Each row comes from the steps of one path. Every step used is in the known rows, and no mark comes twice. Write the path behind each row, first mark first.
Known rows:
x f p: [ 0.28 -0.01 -0.99  0.77 -0.05 -0.53  0.84 -0.73  0.56 -1.50  0.73 -1.00
  0.78 -0.93  1.16  1.70  1.14 -1.50 -1.28 -0.62  0.29 -0.14  0.12  1.39]
x f p h t g e: [ 0.90 -0.91 -1.13  1.18 -0.30 -0.50 -0.55  0.21  1.01 -4.24 -0.89  0.43
 -0.24 -2.13  1.71 -0.50  2.39 -1.47 -0.87 -2.87 -0.32  0.85  1.75 -0.81]
h v a t g e: [-0.39 -1.14  0.84  1.21  0.93 -1.28 -2.26  0.00 -0.95 -2.60 -1.06  1.58
 -1.05 -0.67  0.18 -0.23  3.68  1.39  3.01 -2.78 -0.39  0.32  3.59 -0.62]
x f p h c: [ 1.80 -1.22 -1.65  1.15  0.25 -0.20  0.93 -0.97  1.89 -2.34 -0.06  0.87
  1.89 -1.29  0.78  0.04 -0.01 -0.73 -1.74 -1.13 -0.63 -0.87  0.22  1.34]
g v a: [ 0.91 -0.58  0.84  0.36 -0.42 -0.29  0.26 -1.15 -0.13 -0.78 -0.95  0.98
 -0.48  0.11  0.53 -0.60  2.58  1.18  0.02 -0.13 -0.17  0.87  1.40  1.53]
f p h t: [ 1.36 -1.03 -1.22 -0.45 -1.34  1.54 -1.15  0.04  0.12 -3.33 -0.62  1.48
  0.41 -0.91 -0.70 -0.11  0.22 -0.48 -0.62 -0.84 -0.79  0.87  0.88 -0.34]
p f: [ 1.06  0.22 -1.18 -0.35  0.08  1.27  0.68 -0.11  0.02 -0.78 -0.90 -1.01
 -0.13 -0.18 -0.03 -0.30 -0.45  0.58 -1.05 -0.02  0.68  0.88 -0.82  0.66]
h v a t g: [-0.53 -1.00  0.94  0.56  0.43 -0.41 -1.06 -0.66 -1.24 -2.04 -1.09  1.86
 -1.05 -1.14  0.15  0.19  1.76  1.77  2.86 -0.82 -0.56  0.29  3.48  0.06]
g t: [ 0.73  0.37  0.31 -0.15 -0.58  0.87 -0.12  0.06 -0.58 -1.60  0.20  0.12
  0.44  0.87  0.03  1.04  1.05 -0.30 -0.11 -0.34 -1.02  0.04  0.95 -0.72]
c h t g: [-0.85 -0.39  1.41  1.29 -0.96  1.00  0.07  0.15  0.19 -0.72 -1.43  1.18
 -0.39 -1.01  0.86 -2.57 -0.41  1.47  0.48  0.46 -0.48  1.77  1.73 -1.63]
a t h c: [ 0.03 -0.32  0.73  1.18  1.43 -0.62 -0.88  0.64 -0.25 -0.74  0.58  1.68
 -0.12 -0.01  0.44 -1.56 -0.46  0.90  0.71  0.79 -1.40 -1.47  3.06 -0.32]
v g e: [ 0.45  0.24  0.09  0.73 -0.61 -0.97 -1.30  0.28  0.23 -0.05  0.15 -0.28
  0.58 -0.74  1.06 -0.12  2.37 -1.11  1.05 -2.19 -0.07  0.41  1.96 -1.22]
c h v: [ 0.01 -0.55  1.05  1.89 -0.43  0.57 -0.21 -0.20 -0.48 -1.55 -0.71  1.81
  0.68 -0.18 -0.93 -1.31 -0.29  0.69  1.06  0.29  0.06  0.53  0.34 -1.36]
v g t h c: [ 0.84  0.28  1.38  1.23 -0.29 -0.20 -0.35 -0.13 -0.70 -0.87  0.40  1.29
  1.12 -0.24  1.48 -1.77  1.23  0.33 -0.05 -0.24 -1.47 -0.41  3.95 -0.75]
v a t g: [-0.42 -0.93  0.91 -0.24  0.24 -0.24 -0.04 -1.16 -0.58 -0.84 -0.61  1.27
 -1.25 -1.22  1.52  0.37  1.87  1.67  1.71  0.01 -1.01  0.33  2.65  0.45]
v a t g e: [-0.21 -0.99  0.83  0.40  0.75 -1.17 -1.06 -0.44 -0.10 -1.17 -0.46  1.11
 -1.15 -0.68  1.60  0.08  3.65  1.19  1.52 -1.89 -0.84  0.55  2.73 -0.21]
c h v a: [ 0.25 -1.62  1.88  2.15 -0.12  0.47  0.33 -1.66 -0.40 -1.11 -0.88  2.61
  0.55 -0.30 -0.85 -1.28  1.68  2.26  0.43  0.22  0.09  1.05  0.65  0.41]
t h v g e: [-0.16  0.00  1.18  2.32  0.24 -1.59 -2.01  0.54 -1.38 -1.95 -0.36  1.20
 -0.45 -1.13  0.51 -1.73  2.77 -0.76  1.72 -2.00  0.40 -0.03  3.25 -1.74]
t g v a: [ 0.04 -0.54  0.97  0.17 -0.16 -0.72  0.64 -1.40 -0.09 -0.63 -2.14  0.99
 -1.35 -0.91  1.73 -1.39  2.58  1.41  1.02 -0.21 -0.10  1.44  2.13  1.23]
f p: [ 0.20 -0.32 -1.02 -0.57 -0.24  0.01 -0.47 -0.47  0.28 -0.57  0.06 -0.15
  0.41 -0.31  0.07  0.70  0.80 -0.47 -0.27 -0.90  0.06  0.67 -0.23  0.79]
t h: [-0.40 -0.16  1.00  0.83  0.51 -0.56  0.38 -0.19 -0.87 -0.72  0.07  0.73
 -1.04 -0.49  0.68 -1.68  0.49  0.28 -0.80  1.07  0.09 -0.28  0.54 -0.29]
a t g: [-0.82  0.09  0.12 -0.38  0.05 -0.04 -0.53  0.24 -0.35 -0.72 -0.29  0.39
 -1.00 -1.02  1.25  0.27  0.08  0.07  2.27 -0.01 -0.91 -0.02  2.61 -1.18]
e g: [-1.09  0.53  0.35 -0.37 -0.70  0.19 -0.62 -0.78  0.77  0.27 -0.03  0.10
  0.36 -1.19 -0.80  0.15  0.70 -0.16  0.49  0.46 -0.70  0.24  1.17 -0.98]
p h v: [ 1.00 -1.07 -0.44  0.59 -0.35  0.70 -0.60  0.09 -0.49 -3.45 -1.14  2.17
  0.15 -0.70 -1.44 -0.38 -0.59 -0.18  1.05 -0.71 -0.18 -0.17  0.48 -1.12]
g v h: [ 1.04  0.70  0.68  1.06 -0.35 -0.32 -0.21 -0.20  0.34 -0.20 -1.53  0.50
  0.69 -0.19  0.97 -1.68  2.44  0.83  0.65  1.47 -0.29  0.46  1.87  0.21]
f p h t g: [ 0.34 -1.17 -1.14 -0.53 -1.21  1.02 -0.73 -0.12  0.33 -2.96 -1.68  1.71
 -0.25 -1.89  0.43 -1.12  0.32  0.11  0.34 -1.19 -0.73  1.64  1.45 -0.71]
e g v a: [-0.29 -0.09  1.08 -0.04 -0.87 -0.20 -0.43 -2.04  0.59 -0.13 -1.06  0.98
  0.00 -1.07 -0.41 -0.59  3.06  0.88  0.49  0.35 -0.77  1.29  2.57  0.46]

Which path is each row?
[ 0.32 -0.66  1.76  0.94  0.25 -0.53 -0.34 -0.99 -1.31 -2.64 -0.21  2.17
 -1.76 -0.38  1.18 -0.92  2.84  0.99  0.72  1.30 -1.16 -0.13  4.04  0.33]
g v a t h
[-0.09  1.39  1.23  0.90 -1.48  0.32 -2.05  0.07  0.42 -0.46 -1.81  0.47
  0.98 -0.92 -0.47 -2.11  2.78  0.81  0.98  1.41 -1.37  1.05  4.63 -1.17]
e g v h t
[-0.64 -0.37  1.05  1.61  0.76 -0.70 -0.78  0.39 -1.59 -2.08 -0.48  1.48
 -1.02 -0.24 -0.54 -1.56  0.43  0.23  0.52  0.08  0.57 -0.43  1.42 -0.69]
t h v
[-0.27  0.05  1.00 -0.16 -0.96  0.25 -1.37 -1.54 -0.09 -1.54 -0.32  1.41
 -0.24 -1.08 -0.27  0.95  3.06  0.71  1.98  0.79 -1.88  0.52  4.69 -0.46]
e g v a t
[-0.68  0.04  0.35  0.05 -0.45  0.19 -0.74  0.92 -0.26 -0.32 -1.43  0.03
 -0.98 -0.65  0.46 -1.53 -0.11  0.71  0.76 -0.66 -0.25  0.81  2.08 -0.69]
h t g
[ 0.80  0.77  0.55  1.24  0.48 -1.08 -0.94  0.44  0.74 -0.11 -2.19  1.48
  0.93 -0.72  2.23 -2.57  1.52  1.70  2.80  0.91 -1.65 -0.05  4.98 -0.16]
a t g v h c
[ 1.85 -0.51 -0.80 -0.03 -2.36  1.59 -1.28 -0.85 -0.93 -5.27 -0.55  2.22
  1.48 -1.38 -0.33  1.24  1.94 -1.48  1.60 -2.34 -1.18  0.96  3.08 -1.60]
f p h v g t
[ 0.29  0.87  0.78  0.68 -0.17 -0.50 -0.63  0.09 -0.20 -1.34 -1.93  0.97
 -0.31 -1.23  2.33 -1.15  2.44  0.86  2.95  1.46 -1.25  0.47  4.61 -0.87]
a t g v h
[-0.09 -0.37  1.24  1.49 -1.21  1.44 -0.34  0.28 -0.01 -0.76 -0.47  1.21
  0.50  0.16 -0.38 -1.81 -0.38  0.86 -0.36  0.85 -0.69  1.05  1.02 -1.17]
c h t
[ 0.19 -0.45  1.05  0.39 -0.82 -0.19 -0.61 -0.34 -0.39 -1.23 -2.29  1.02
 -1.41 -0.44  0.89 -1.97  2.33  1.71  0.88 -0.73 -0.53  1.82  3.50  0.98]
h t g v a
[ 0.88  0.45  0.78  1.34  0.59 -1.50 -0.17 -0.02  1.39  0.87 -2.79  0.84
  1.09 -0.67  1.93 -3.80  1.53  2.05  1.49  0.48 -0.68  0.50  3.03  0.56]
t g v h c
[-1.00  0.55  1.80  0.87 -0.34  0.14 -1.58 -0.46 -1.53 -3.10 -0.13  1.65
 -0.26 -0.82 -1.44 -0.64  2.11 -0.16  0.94  0.34 -1.07 -0.03  3.60 -2.45]
e g t h v
[-0.34  0.61  0.32  0.22 -1.07 -0.05 -1.20  1.03 -0.07 -1.41 -2.21  0.08
 -1.14 -0.51  0.75 -1.93  0.61  0.13  1.49 -0.53 -0.36  1.54  3.56 -0.64]
h t g v
[-0.59  0.08 -0.01  0.08  0.65 -0.94 -1.65  0.80  0.12 -1.24 -0.41  0.20
 -0.95 -0.81  1.47 -0.22  2.00 -0.36  2.21 -1.70 -0.73  0.14  2.68 -1.77]
a t g e
[ 0.09  0.25  0.94  1.36  0.26 -0.94 -1.81  1.12  0.35 -0.16 -2.04  0.29
  0.06 -0.71  1.25 -2.98  3.43  1.46  0.73 -0.98 -0.28  1.03  2.68 -1.05]
v h t g e
[ 0.78 -0.94  1.53  1.53  1.03 -1.05 -0.81 -0.58 -0.56 -1.54 -0.22  2.56
 -0.56  0.07  1.16 -2.36  2.11  1.82  0.65  0.58 -1.56 -0.56  4.70  0.97]
g v a t h c
[-0.75 -0.06  1.03  1.36  0.75 -0.39 -1.67  0.72 -2.21 -3.21  0.40  1.89
 -1.21 -0.45 -0.48 -0.35  0.41 -0.11  2.00  0.29 -0.52 -1.16  3.41 -1.59]
a t h v
[ 0.31  0.22  0.19  1.35 -0.46 -0.97 -2.33  0.74 -0.50 -1.35 -0.47  0.41
  0.75 -0.38 -0.40 -0.37  2.43 -1.01  2.37 -3.20  0.24  0.15  2.64 -1.58]
h v g e
[ 1.59 -2.05 -0.60  1.39 -0.18  0.45 -0.22 -1.76 -0.51 -5.83  0.24  2.41
  0.52 -1.84 -0.04  2.70  2.63 -0.24  0.39 -1.14 -0.85 -0.55  2.66  0.74]
x f p h v a t
[-0.50  0.41  1.50  0.51  0.14 -0.08 -0.87 -0.56  0.27 -0.43  0.38  1.44
  0.80 -0.33 -0.20 -1.92  1.27  0.79 -0.41  0.54 -1.98 -0.46  3.20 -1.29]
e g t h c
[ 0.16  0.03  1.35  1.27  0.12  0.02 -0.87  0.37 -2.18 -3.55 -0.03  1.65
 -0.65  0.36 -0.78 -0.80  1.47 -0.01  0.57 -0.24 -0.47 -0.35  2.44 -1.38]
g t h v
[ 0.19 -1.45  1.92  1.99 -0.16  0.81 -0.56 -1.19 -1.06 -2.44 -0.32  3.03
  0.55 -0.32 -0.60  0.01  1.55  1.88  1.84  0.57 -0.90  0.38  2.52 -0.56]
c h v a t
[ 1.07  0.98  0.97  1.21 -0.90  0.17 -1.42  0.89 -0.20 -1.03 -1.96  0.68
  0.63  0.22  0.34 -2.21  2.22  1.19  0.67  1.14 -0.83  0.71  3.40 -0.14]
g v h t
[-0.94  0.66  1.73  0.19 -0.80  0.39 -0.48 -1.01 -0.71 -1.76  0.56  0.97
 -0.48 -0.78 -0.13 -0.59  2.15 -0.25 -0.44  1.20 -1.40  0.14  2.87 -2.01]
e g t h
[-0.33 -0.02  0.07  0.40  0.69 -1.41 -0.78  0.39  0.49 -0.20 -1.00 -0.22
 -0.81 -0.68  1.30 -1.21  1.90 -0.22  0.86 -2.04  0.21  0.72  0.79 -0.95]
t g e
[ 1.30 -0.54 -1.20  1.62 -1.53  0.13  0.12 -1.25 -0.17 -4.54 -0.45  1.09
  1.36 -2.72  0.76  1.56  1.21 -2.11  0.77 -1.81 -0.10 -0.13  2.33 -0.43]
x f p h v g
[ 0.22 -0.92  2.25  1.73 -1.43  0.61  0.36 -1.12  0.02 -1.35 -2.49  2.13
 -0.74 -0.87  1.28 -3.20  2.15  2.27  0.78  0.45 -0.72  2.55  3.28 -0.06]
c h t g v a
[-0.68  0.37  1.24  1.61 -0.46 -0.29 -1.78  0.40 -2.38 -2.81  0.31  1.73
 -0.65 -1.42  0.55 -0.36  0.94 -0.57  2.94  0.09 -0.81 -0.81  5.14 -2.10]
a t h v g
[-0.69  1.07  0.31 -0.26 -1.05  0.05 -1.02 -0.68  0.68 -0.62 -0.92  0.12
  0.07 -0.95 -0.65 -0.59  1.36 -0.58  1.29  0.42 -0.75  0.78  2.62 -1.17]
e g v
[ 0.69 -0.38  0.75  0.27 -0.35  0.00 -0.79 -0.83 -0.43 -1.89 -0.31  1.28
 -0.60  0.01  0.50  0.75  2.57  0.75  1.43  0.13 -1.14  0.25  3.49  0.61]
g v a t
[ 0.31 -0.23  1.22  2.74 -0.87 -0.23 -1.38 -0.14 -0.19 -1.50 -0.68  1.47
  1.31 -0.88  0.19 -1.58  2.01 -0.39  2.14 -1.93  0.11  1.09  2.20 -2.41]
c h v g e
[ 0.15  0.58  1.60  0.76 -1.27  0.25  0.08 -0.47 -1.43 -1.80  0.38  0.92
 -0.14 -0.66  1.65 -0.33  2.04 -0.70  0.20  0.28 -1.26  0.08  3.52 -1.52]
v g t h
[-0.60 -0.59  2.43  1.07 -0.26  0.08 -1.05 -1.73 -1.97 -2.85 -0.24  2.47
 -0.36 -0.81 -1.17 -0.63  3.95  1.43  0.37  0.18 -1.15  0.35  3.72 -0.90]
e g t h v a
[ 1.16 -1.77 -0.37 -0.24 -1.49  0.67 -0.56 -1.34  0.31 -3.86 -2.62  2.49
 -0.87 -1.87  1.00 -1.76  2.84  1.09  0.43 -1.45 -0.86  2.59  2.96  0.71]
f p h t g v a
[ 1.96 -0.33 -0.74  1.30 -2.12  0.98  0.00 -1.25 -0.69 -5.91 -0.02  1.12
  1.62 -2.03  0.63  2.42  2.36 -2.39  0.61 -2.16 -0.94  0.12  3.52 -1.12]
x f p h v g t
